What can hang from each mark
moro: tasev tele vunar
vunar: moro
tele: moro
dabu: beli mela
tasev: moro pelit vunar
mela: beli domotif
tefor: pelit suse
domotif: beli
beli: pelit
pelit: tasev
suse: pelit tefor
ruvi: beli mela

Known rows, with every way that one mark hangs from another
tasev[moro[vunar] pelit]: [-20   4  62 -14  46  29 -23   1 -27   5  25 -18   4 -20 -42 -66   3   3
 -13 -20  -3  26  22 -16  11  34  52   8 -45 -19]
dabu[mela[domotif[beli[pelit[tasev[moro vunar]]]]]]: [-11  26   8 -31   6 -13 -55  12 -10  27  19 -13 -15 -34   0 -61  32 -61
 -48 -13  26  38  -6 -10   2  23   6 -17 -15  40]
tasev[vunar[moro[tele]]]: [-28   0  25 -30  -4   2 -13  -2  -1  -5  41   8  12 -37 -27 -20 -27 -16
 -55 -19  -3 -31  25   1  43   9  42 -18   3 -24]
moro[tasev tele]: [-31  39  18  -7  38   0   2 -14   1  13   0  12   0 -64 -32 -42 -23 -17
 -10 -27 -24 -56 -14  16  -7  46  19   2  21   6]
pelit[tasev]: [-11 -21  12   8   4   5 -52  13  -7  10   5   4  16  -1   5  44   0  -7
   2 -25  -8  15   1  20 -23  23 -26  25  11   8]
pelit[tasev[vunar]]: [-21 -36  22 -25 -13   7 -67  28   3  21  21  -5  25 -19  -1  26   3 -24
 -16 -42   1  21  13  16  -4  22   0  26   8   6]
domotif[beli]: [ 36  55   5   1  -7   3 -48  -6 -17 -27  -8  19   5  -5  14 -24  -6 -13
 -11   8  14   6 -14   2  -6 -17  26   8  -3  12]
suse[tefor[pelit[tasev]]]: [ 20 -19   4 -18 -15  18 -55  10 -37  -8  48 -10  -1  -6 -13  34   7  16
 -10 -16 -23   7 -21 -13   6  54  49   7   3  -2]
beli[pelit[tasev[vunar[moro]]]]: [-39 -29  24 -11  30 -20 -64   7 -19  14  50 -16   4  -7 -12  38 -22 -40
 -24  12  17   6   6  28  36  55 -22 -12   5 -29]
beli[pelit[tasev]]: [-21 -17   9   3  35 -18 -52   5 -26  18  27 -20  -6   2  -2  41 -12 -29
  -1  12   3  10 -10  31  11  59 -48   0   4 -16]
vunar[moro[tasev[pelit] tele]]: [-61  31  50  19  46 -10  -7 -25 -14 -16  25  25  13 -34 -46 -24 -38 -18
 -22 -12 -26 -50   9  11  24  45  42 -11   9 -37]
dabu[mela[beli[pelit[tasev[moro vunar]]] domotif]]: [-33  21   3 -23  13 -16 -14  22  -2  39  35 -22  -3 -40   8 -20  35 -58
 -61 -25  25  65  17   3  38  23 -13 -19 -15  54]
pelit[tasev[moro[tele vunar]]]: [ -9   5  33  -7  45  35 -49  -3 -24  21  26   3   8 -49 -34 -11 -16   2
 -34 -36  -8  -3  15  15 -25  56  -5  18  -7  16]
beli[pelit[tasev[moro[tele] vunar]]]: [-35 -20  24 -46  50  10 -52  13 -20  40  64 -23   1 -39 -29  11 -16 -43
 -33 -19  11   2   4  23  19  83   4   0 -10 -30]
ruvi[beli[pelit[tasev[vunar[moro]]]]]: [-23 -12  40   2   2 -22 -52  39   2   9  40 -26   6 -15   6  59 -24 -44
 -17  37  21   3   5  14  25  -1   9 -32 -25 -37]
mela[domotif[beli[pelit[tasev[moro vunar]]]]]: [ -5  60  14 -38  11   3 -48   5 -22   9  32  -8  -1 -26  13 -42  -5 -72
 -40 -18  22  40  -7  23  14  20  -2 -21 -24   3]
moro[tasev tele vunar]: [-12  56  35   8  43  -3 -22 -28 -17   0 -13   5 -11 -90 -42 -90 -31  -5
 -28 -12 -31 -59  -5  20  12  37  -4  -5  15  39]
suse[tefor]: [ 21 -13  11 -19 -23  14  -8  -4 -10 -30  39  -4  -5   5 -12  23  20  -5
  -8 -23  -1  -5  -3 -24   7  15  41  15  -8  14]
suse[pelit tefor]: [ -3 -12  33 -18 -28 -25 -29  12 -24 -18  26  -1  -6  34 -25   4   7 -16
   3 -38  -2 -10  14 -40  26  12  64  31 -21  20]
ruvi[mela[domotif[beli[pelit[tasev[moro]]]]]]: [-12  50  27 -33  36  -3 -76  17 -22   6  40 -34 -18  13  -7 -38  27 -68
 -37 -16  30  27 -13  15 -26  21 -18 -17 -21  27]
vunar[moro[tasev]]: [-49  19  18  30  35 -15  -1 -34  16 -13  17  27  15 -12 -23   1 -34 -15
  -2  28  17 -29   4   6  15  20  20 -17  17  -5]
tasev[moro vunar]: [-26 -19  20 -65  13  37  -6  13  23  33  52  -9  20 -33 -23 -35   1 -18
 -25 -26  40  20  22 -19   9  24  74   4 -26 -17]
tefor[pelit[tasev[vunar]] suse]: [ -6 -38   9 -35  -3 -18 -75  27 -13  58  11   8  37 -19 -29   2  -1  13
 -28 -10  -1  17 -32  19  26  26  19   0  13 -13]
vunar[moro[tasev[pelit]]]: [-63  12  45  28  38 -16 -10 -23   0 -16  18  20  19  -5 -31  -7 -26 -20
   2  10   1 -19   8   4  24  28  38 -11   3 -29]
tefor[pelit[tasev[moro vunar]] suse]: [-16 -36  14 -50  20   3 -64  22  -6  72  29   9  42 -24 -41  -5  -2  12
 -30 -10  19  24 -26  10  16  44  44   2  -1 -19]
ruvi[beli mela]: [  0   9  38 -13  -7 -12 -45  56  17   0  16 -47 -11  15   3  11  29 -28
  -7  16  23  -4  -3 -13 -30 -49  20 -22 -31  10]
dabu[beli[pelit[tasev[moro]]] mela]: [ -8 -20   2 -30  38 -46 -50  11 -14  66  12 -30 -20  -6 -24  27  27 -16
   5  10  12  11 -11 -45 -12  45  29  11 -12  25]
moro[tasev[pelit vunar]]: [-57  -9  55 -30  12  -9 -37  17  12  17  13 -12  25 -40 -25 -50   3 -40
   9 -41  -4   1   2   1  22  32  63  17  -1 -11]
tele[moro[tasev[pelit vunar]]]: [-50 -21  51 -24  36   8 -28  28  46  32  33  11  20 -14 -17 -79 -44 -44
  17 -10   9  30  22  35  13  18  62  -6 -11 -21]

Rows
[-43 -12  65 -77  26  41 -18  31 -12  29  61 -19  19 -53 -52 -64   3 -24
 -42 -79 -13   4  29 -16  24  51 107  14 -39 -55] -> tasev[moro[tele] pelit vunar]
[-31 -22  31 -52  23  38 -51  22  -1  38  51  -1  25 -50 -29   1  -9 -21
 -37 -63   5   7  21   8 -14  56  37  26  -7  -9] -> pelit[tasev[moro[tele] vunar]]
[  6  45  12  -5  21 -16 -55  -6 -24  14  -1 -10 -27 -36   0 -73  25 -45
 -46   8  15  32  -8  -6  -1  21 -23 -22 -16  55] -> dabu[mela[domotif[beli[pelit[tasev[moro[vunar]]]]]]]
[-17  23  68 -22  55  36 -15   0 -40   6  31 -13  -4 -50 -58 -82  -9   4
 -36 -45 -29  -7  22 -10  11  50  54   6 -41 -26] -> tasev[moro[tele vunar] pelit]
[-36 -32  25 -38  45   6 -55  13 -13  39  57 -26   6 -19 -18  20 -10 -41
 -18  -5  29  22   4  17  18  72   0   2 -12 -23] -> beli[pelit[tasev[moro vunar]]]
[-24  59  -3   9  11 -19   1  17 -25  11  26 -16   4 -18  33  31   0 -59
 -46 -25   0  65  10  55  48  12 -68 -22 -11  33] -> mela[beli[pelit[tasev]] domotif]
[-28  32  -6  -1  22 -16   0  14  -7  32  23 -16  -8 -28   9  -8  34 -49
 -53 -14  19  61   9   6  24  23 -30 -20 -14  58] -> dabu[mela[beli[pelit[tasev[moro]]] domotif]]
[-30 -40  40 -21 -10 -52 -61  27   4  45 -12  23  40  20 -32   6   4 -26
 -13 -44  24   5   4   6  27 -10   8  42  -4  20] -> tefor[suse[pelit[tasev[vunar]]]]
[-14  70 -10   4   8 -22  32   8 -21   4  23 -18  -6 -17  32   2  -1 -55
 -46  -9   4  57   8  41  62  -3 -52 -37 -18  27] -> mela[beli[pelit] domotif]
[  6  64  17 -23  -1 -12 -51  17 -11 -15   9 -26 -18  16   7 -58  35 -50
 -34 -18  14  15 -11   7 -23 -25 -12 -19 -12  40] -> ruvi[mela[domotif[beli]]]
[-33 -21  31 -16   2   7 -61  12  -7   8  39   9  26 -31 -18  27 -23 -21
 -43 -38  -9 -11  24  22  11  31   9  13  14  -9] -> pelit[tasev[vunar[moro[tele]]]]
[-49 -11  65 -29   0   0 -31  17 -21 -10  47  -4  20 -28 -40 -33 -15 -22
 -48 -49 -28 -14  32  -1  55  21  72  -4 -14 -59] -> tasev[pelit vunar[moro[tele]]]
[ -9 -24   5 -22  34   1 -53  12 -15  65  15  17  35 -10 -40   9  -5  21
 -17   4  14  18 -36  11   0  47  26   0   1 -19] -> tefor[pelit[tasev[moro]] suse]
[ -9  63  15 -12  -1 -21 -52  -5 -28 -13  29   1  -3 -16  17 -27 -15 -71
 -50  -3  10  27  -4  33  31   8 -20 -33 -10  -4] -> mela[domotif[beli[pelit[tasev[vunar[moro]]]]]]
[  9  69   3  -2   4 -17 -45   0 -34  -9   6  -4 -13 -11  25 -24  -4 -62
 -30  -6   0  30 -17  35   8   9 -40 -22 -10   9] -> mela[domotif[beli[pelit[tasev]]]]
[ -5  52  22 -22  17 -20 -83  21 -27  -5  24 -34 -20  17   4 -31  28 -68
 -35 -14  16  21 -17  24 -18   7 -38 -17  -9  33] -> ruvi[mela[domotif[beli[pelit[tasev]]]]]
[ 15  30  20 -18  12  -9 -98   7 -30  -7  25  -3   6 -17  12   0 -14 -46
 -25   6  24  17 -14  21  17  28   4   8  -2  -2] -> domotif[beli[pelit[tasev[vunar]]]]
[ -28    2   55   15   55    3  -33    5   22   15    7   12    4  -20
  -22 -103  -52  -23   12   18   -2   24   21   42    9   17   22  -13
  -13    5] -> tele[moro[tasev[pelit] vunar]]
[-38  20  29 -39  21   3 -14   1  11  22  17   3   9 -83 -35 -60 -20 -32
 -24 -45 -15 -52  -2   9  14  43  46   5  18   6] -> moro[tasev[vunar] tele]
[-42 -25  48 -15   5 -51 -57  13  -6  34   4  35  37   6 -51   4 -18 -25
 -39 -43  13 -23  12  10  38   1  14  31   2   5] -> tefor[suse[pelit[tasev[vunar[moro[tele]]]]]]
[ -1  25   4 -21 -13 -30 -64  15 -14  15   3 -12 -18 -29  13 -54  35 -59
 -44  -9   8  32 -11  -2  10   8 -15 -18  -4  44] -> dabu[mela[domotif[beli[pelit[tasev[vunar]]]]]]
[-15  11  29  14  52   4 -23  -8  36  18   6  21  -2 -26 -14 -94 -59 -20
   9  35  14  12  18  45   2   7   4 -24   0  26] -> tele[moro[tasev vunar]]
[-40 -29  40 -18 -12 -34 -74  37 -14  28   4  -1  21  12 -13   3 -11 -28
  -1 -47   2  11  30  -1  16  11  23  36  -7   9] -> suse[pelit[tasev[vunar]]]
[ 14 -31  12 -40 -27  18 -67  21 -31   0  59 -18   6 -18 -16  22  10   7
 -21 -26 -20  12 -13 -16  17  52  63   6   1  -4] -> suse[tefor[pelit[tasev[vunar]]]]
[  5  -9 -11 -22  16 -67 -23   5 -16  48  -5 -35 -34   0 -17   6  30 -11
   7  28   1  -5 -19 -52  11  16  23  -8  -8  26] -> dabu[beli[pelit] mela]
[-37  46  21 -24  41  -7 -34  31 -14  20  55 -45  -5   8  -1   3  31 -66
 -52 -30  32  55   9  31   8  21 -36 -18 -23  41] -> ruvi[mela[beli[pelit[tasev[moro]]] domotif]]
[ 10  78  18  -7  26  -1 -49 -11 -39  -3  14  -6 -15 -30   9 -56 -12 -57
 -40   2  10  33  -7  29   8  20 -31 -27 -24  21] -> mela[domotif[beli[pelit[tasev[moro[vunar]]]]]]
[-22  -9  48 -12  29 -34 -51   5 -16  44 -10  26  26  -5 -57 -26 -11 -10
 -31 -41  14 -15   6   7  15  13   3  36 -14  28] -> tefor[suse[pelit[tasev[moro[tele vunar]]]]]
[ -1 -21  -2 -18  19 -64 -57  11 -21  55  -4 -32 -24   0 -15  34  30 -15
   9  13  -4   5 -16 -38  -4  31   7   9  -1  31] -> dabu[beli[pelit[tasev]] mela]
[ 15  54  20 -16  47  12 -76  -5 -42   0  34   8  -2 -27  -9  -8 -23 -36
 -31   1  16  -1 -16  20  -3  54  12   7  -9 -12] -> domotif[beli[pelit[tasev[moro[tele]]]]]
[ -9  40  29 -42   7 -18 -94  29 -21   2  34 -42 -14   6   2 -42  31 -77
 -45 -26  20  27  -9  22  -6   5 -23 -16 -11  30] -> ruvi[mela[domotif[beli[pelit[tasev[vunar]]]]]]
[-29  18  26 -21  55   1 -52  29 -10  19  59 -38   4  14 -12  29  25 -38
 -39 -18  40  39   8  17   4  33 -10   2 -15  32] -> ruvi[mela[beli[pelit[tasev[moro]]]]]
[-47  38  28 -19  21 -25 -49  29 -13   5  61 -41   3   7   1   8  21 -74
 -71 -25  26  45  20  35  39   5 -35 -31 -11  36] -> ruvi[mela[beli[pelit[tasev[vunar[moro]]]] domotif]]
[-12 -18  57 -17   6  -2 -70  10 -33  -2  40  -1   5  14 -40   6   1 -15
  -7 -51   8   7  27 -30   5  43  59  49 -29  36] -> suse[pelit[tasev[moro[vunar]]] tefor]
